Each row was made from one small tree. The marks that hang from a mark follow it in brackets, in alphabetical order. Every link used is in the known rows. Write each row's tree.
Known rows:
Q[R S V]: [  4 -19 -27   5 -37  16  -7  -6  -7  19 -10   3  11  24  11   1  -5  -3
  36  17   9 -22 -19  -9   0]
Z[K S[Q[V]]]: [ -7  -1 -20  -4  11  -3   5  -4 -20   8  10 -13 -16 -30 -12 -25 -16  -1
  20  14  15  -5  12  13  -2]
D[R[Q] V X]: [ -1  -1 -52   4  31  27 -11  -5  10   6  -4  32 -13 -25  -3   3 -19 -11
  34  33   6   0  17  33  -6]
Q[S V]: [  4 -14 -16   9 -17  11   0  -1  -6  10  -5  -4   7  17   1   3  -3   0
  36  11  -1 -12 -17  -4   0]
S[Q[R V] Z[K]]: [ -7 -10 -22  -9  -9   4  -4  -8 -36  15  -4  -8  -7 -10   2 -16   7  -8
   4  23  10 -19   8   2  -3]
S[Q[R] Z]: [ -1  -5   6  -6 -14  -1 -17  -4 -20   3  -6  -3 -10   5   9 -28   8  -3
 -27  12   3 -18   9   2  -8]
K[Z[S[Q[R[A] V]]]]: [-11  -3 -23   0  -7   6  -9 -11  -4   7  -5  -7 -14  28   9 -26 -16  -4
  -6  32  19 -23  23  19   0]
Z[K S[Q[R[D[V]]]]]: [ -6  10 -27   4  11   8  -6 -13 -30  18   4   6 -14 -30   6 -31 -23  -4
   0  31  24 -25  19  28  -6]
D[R[A Q] X]: [  4  -1 -18   0  28  27  -1   0  16  13   6  29 -13  -4   5  12  -9  -8
  22  28   7 -16  20  35 -15]
Q[R[A D] S[Z] V]: [  5  -7  -7  15 -18  24  -1 -13 -23  26  -9   4  12  53  22   4  20  -2
   2  31   0 -59 -12  13  -9]
S[Q[R] Z[K]]: [ -5  -1   4  -8  -6  -2  -8  -6 -37   8  -2  -9 -12 -15   4 -21   5  -4
  -7  12   8 -17  12   5  -9]
Q[R[D[X]] S[Z] V]: [  9 -10 -24  13 -15  24 -15  -5 -23  16 -18  11   9  35   4  -6  25  -7
  32  33  -4 -50 -19  16  -6]
X[D[R]]: [  3   5   6   9   4  14 -12  -7  -6  12 -19   3  -2   7   5 -11  -1  -3
   3   8   0   0   3  14  -6]
R[A[Z] D Q]: [  9   4  -4   4  25  23  12  -2   2  12   4   1  -3   7  16  13  18   4
 -28  25  -7 -33  19  30 -18]
D[R[A[Z] Q] V X]: [ -3   3 -54   6  50  30   0 -15  17   1  -4  29 -14  -3   3   8  -4 -12
  18  43  -7 -14  26  40 -11]
V[Q[R[D[X]] S]]: [ 17 -15 -15   6 -16  25 -18   6  -6  26 -11  29   3   6   6  -4  -1  -4
  22  25   8 -39   0  25 -18]
S[Q[R[D[V]]] Z[K]]: [ -8   6 -18   2  10   9  -7 -13 -41  15  -4   6  -9 -17   9 -23   3  -7
 -16  31   8 -29  17  23  -8]
D[R[A] V[Q] X]: [ -6  -1 -45   5  40  24  -5 -11  19  14  -2  49 -10  -6  -4   6 -18 -15
  14  35   5  -8  30  38  -8]
R[A D Q[S V]]: [ 13 -11 -10  12  -2  34  10   3  -3  34   6   6   6  17  17  19   1   3
  15  32   7 -39  -1  25 -18]
D[R[A] V]: [-12   8 -28   9  26  14   4 -19   9   6   1  27  -6  13  12   5 -17  -9
   4  24   3 -10  17  19  -1]
K[Z[S[Q[R V]]]]: [-10  -6 -29  -2 -16   2 -17  -8 -10   1 -11 -14 -16  13   3 -35 -18  -4
   4  26  18 -14  17  10   4]
V[Q[R[A]]]: [  1 -10 -12  -5  -9  14  -1  -4   7  28   3  23   2   6  12  10  -7  -3
 -21  15  14 -17  18  11 -11]
V[Q[R[A] S[Z[K]]]]: [  0  -7   3   5  -7  14  -2 -11 -34  31   0   3   0   7  12   9   1   1
  12  15   7 -35   9  15 -19]

Which tree is each row?
[ -2   0 -14  -2  -1   8   5 -14   5   4  -6   3   3  30  16   5  13  -4
 -18  17  -4 -25   6   2  -4] => Q[R[A[Z]]]
[ -2   2 -46   5  39  31  -2  -8  16  12   3  37 -12 -11   2  12 -17 -12
  26  40   8  -9  23  41 -10] => D[R[A Q] V X]
[ -6   9  -6  -4  25 -11   4  -8 -22 -10   4 -23 -23 -27  -8 -32  -5   3
   1   9  -2  -9  20  17  -7] => A[Z[K S[Q]]]
[ 11  -2 -22  18  24  37  -1   1   1  22   3  26   2   2   4  14  -5  -4
  28  40   5 -30   5  46 -17] => R[A D[V X] Q[S]]
[ -7   8   6   2   8  -9 -15  -2 -11 -15  -3 -20 -24   2  -3 -39 -17   4
  -6   9   7  -2  24  20  -2] => K[Z[S[Q]]]
[  5  -4 -15   0   4  20   3  -9   2  23  -6  19   1  18  20   5  14  -2
 -40  27  -2 -43  22  22 -17] => V[Q[R[A[Z] D]]]
[ -1  -2   3   6 -18   5  -7 -12 -43  12  -7 -13   2   8   9  -3   5   1
  32   7   2 -29 -12  -1  -7] => Q[R S[Z[K]]]
[  0   8 -25  12  35  21   3  -5   8   8   1  34   3   9  -4   8   5 -11
   3  33   1 -21   9  36  -3] => R[A D[V X]]
[ -3 -13 -18  -6 -18   6 -12  -6 -19  11 -10  -2  -5  10   6 -23  11  -7
 -16  22   5 -20   5  -1  -3] => S[Q[R V] Z]
[ -5  -8 -15   8 -13  16   6 -17 -35  25  -2  -6   8  28  11  11   9  -4
  34  23   6 -38 -11   4  -6] => Q[R[A] S[Z[K]] V]
[  6  -6 -21  16   4  20  -6  -3  -9  22  -5  19   2  -5   5   0 -12   2
   7  21   2 -21   7  23 -13] => R[D[V[Q[S]]]]
[ -4  -3 -27  -1  12  -3  -2  -9  -3  -7  -3 -17 -16  -2  -7 -34   3  -1
  -7  19  -5 -11  13  10  -1] => A[Z[S[Q[V]]]]
[  4   1  14   9  13  16   8  -4 -34  19  10 -16  -4  -5   7  16   3   7
  23  14   2 -25   5  22 -19] => R[A Q[S[Z[K]]]]
[ -5   4 -26  -3  16   8   6 -18 -13  20   3   0 -10 -10   4  -2  -5  -1
  -4  18   9 -26  26  22 -11] => V[Q[R[A[Z[K S]]]]]
[  1   6 -32  10  26  17  -5  -2   2   2  -6  27   2  -5  -9  -1   4 -10
  13  27  -2 -12   4  28   0] => R[D[V X]]
[-13  10 -37   9  37  13   7 -26  11  -5  -7  17  -9  21  12   2  -3  -9
  -3  29 -12 -15  19  19  -2] => D[R[A[Z]] V]
[  3 -10 -14   2  -4  16   6 -13 -17  24  -3   3   0   6  13  11  -2   0
  16  19   2 -33  10  12 -18] => V[Q[R[A[Z[K]]] S]]
[  4  -3 -23  16 -18  20 -11 -11 -15  19 -10  15   8  17  18  -4  -9  -2
  16  26   7 -32 -10  11  -5] => Q[R[D[V]] S]
[  3  -1  12  -1 -10   6 -15  -2 -25   9  -8   2  -8  10  14 -29  16  -2
 -39  20   2 -38  12  14 -13] => S[Q[R[D]] Z]
[  5 -13  -3   6 -24  11 -19  -5 -23  20 -12   3   1  13  10  -7   3   2
   3   9   0 -27   1   4 -14] => V[Q[R S[Z]]]
[  1 -15 -29   8 -19  18   5 -16   0  14 -12  -1  10  47  17   8  10  -4
  18  27  -4 -37 -11  -1  -5] => Q[R[A[Z]] S V]
[ -4  -6 -11  10  -1   6   5  -9 -40  10  -5 -19   3   5  -4   4  10   0
  43  10  -6 -19 -15   1  -2] => Q[S[Z[K]] V]
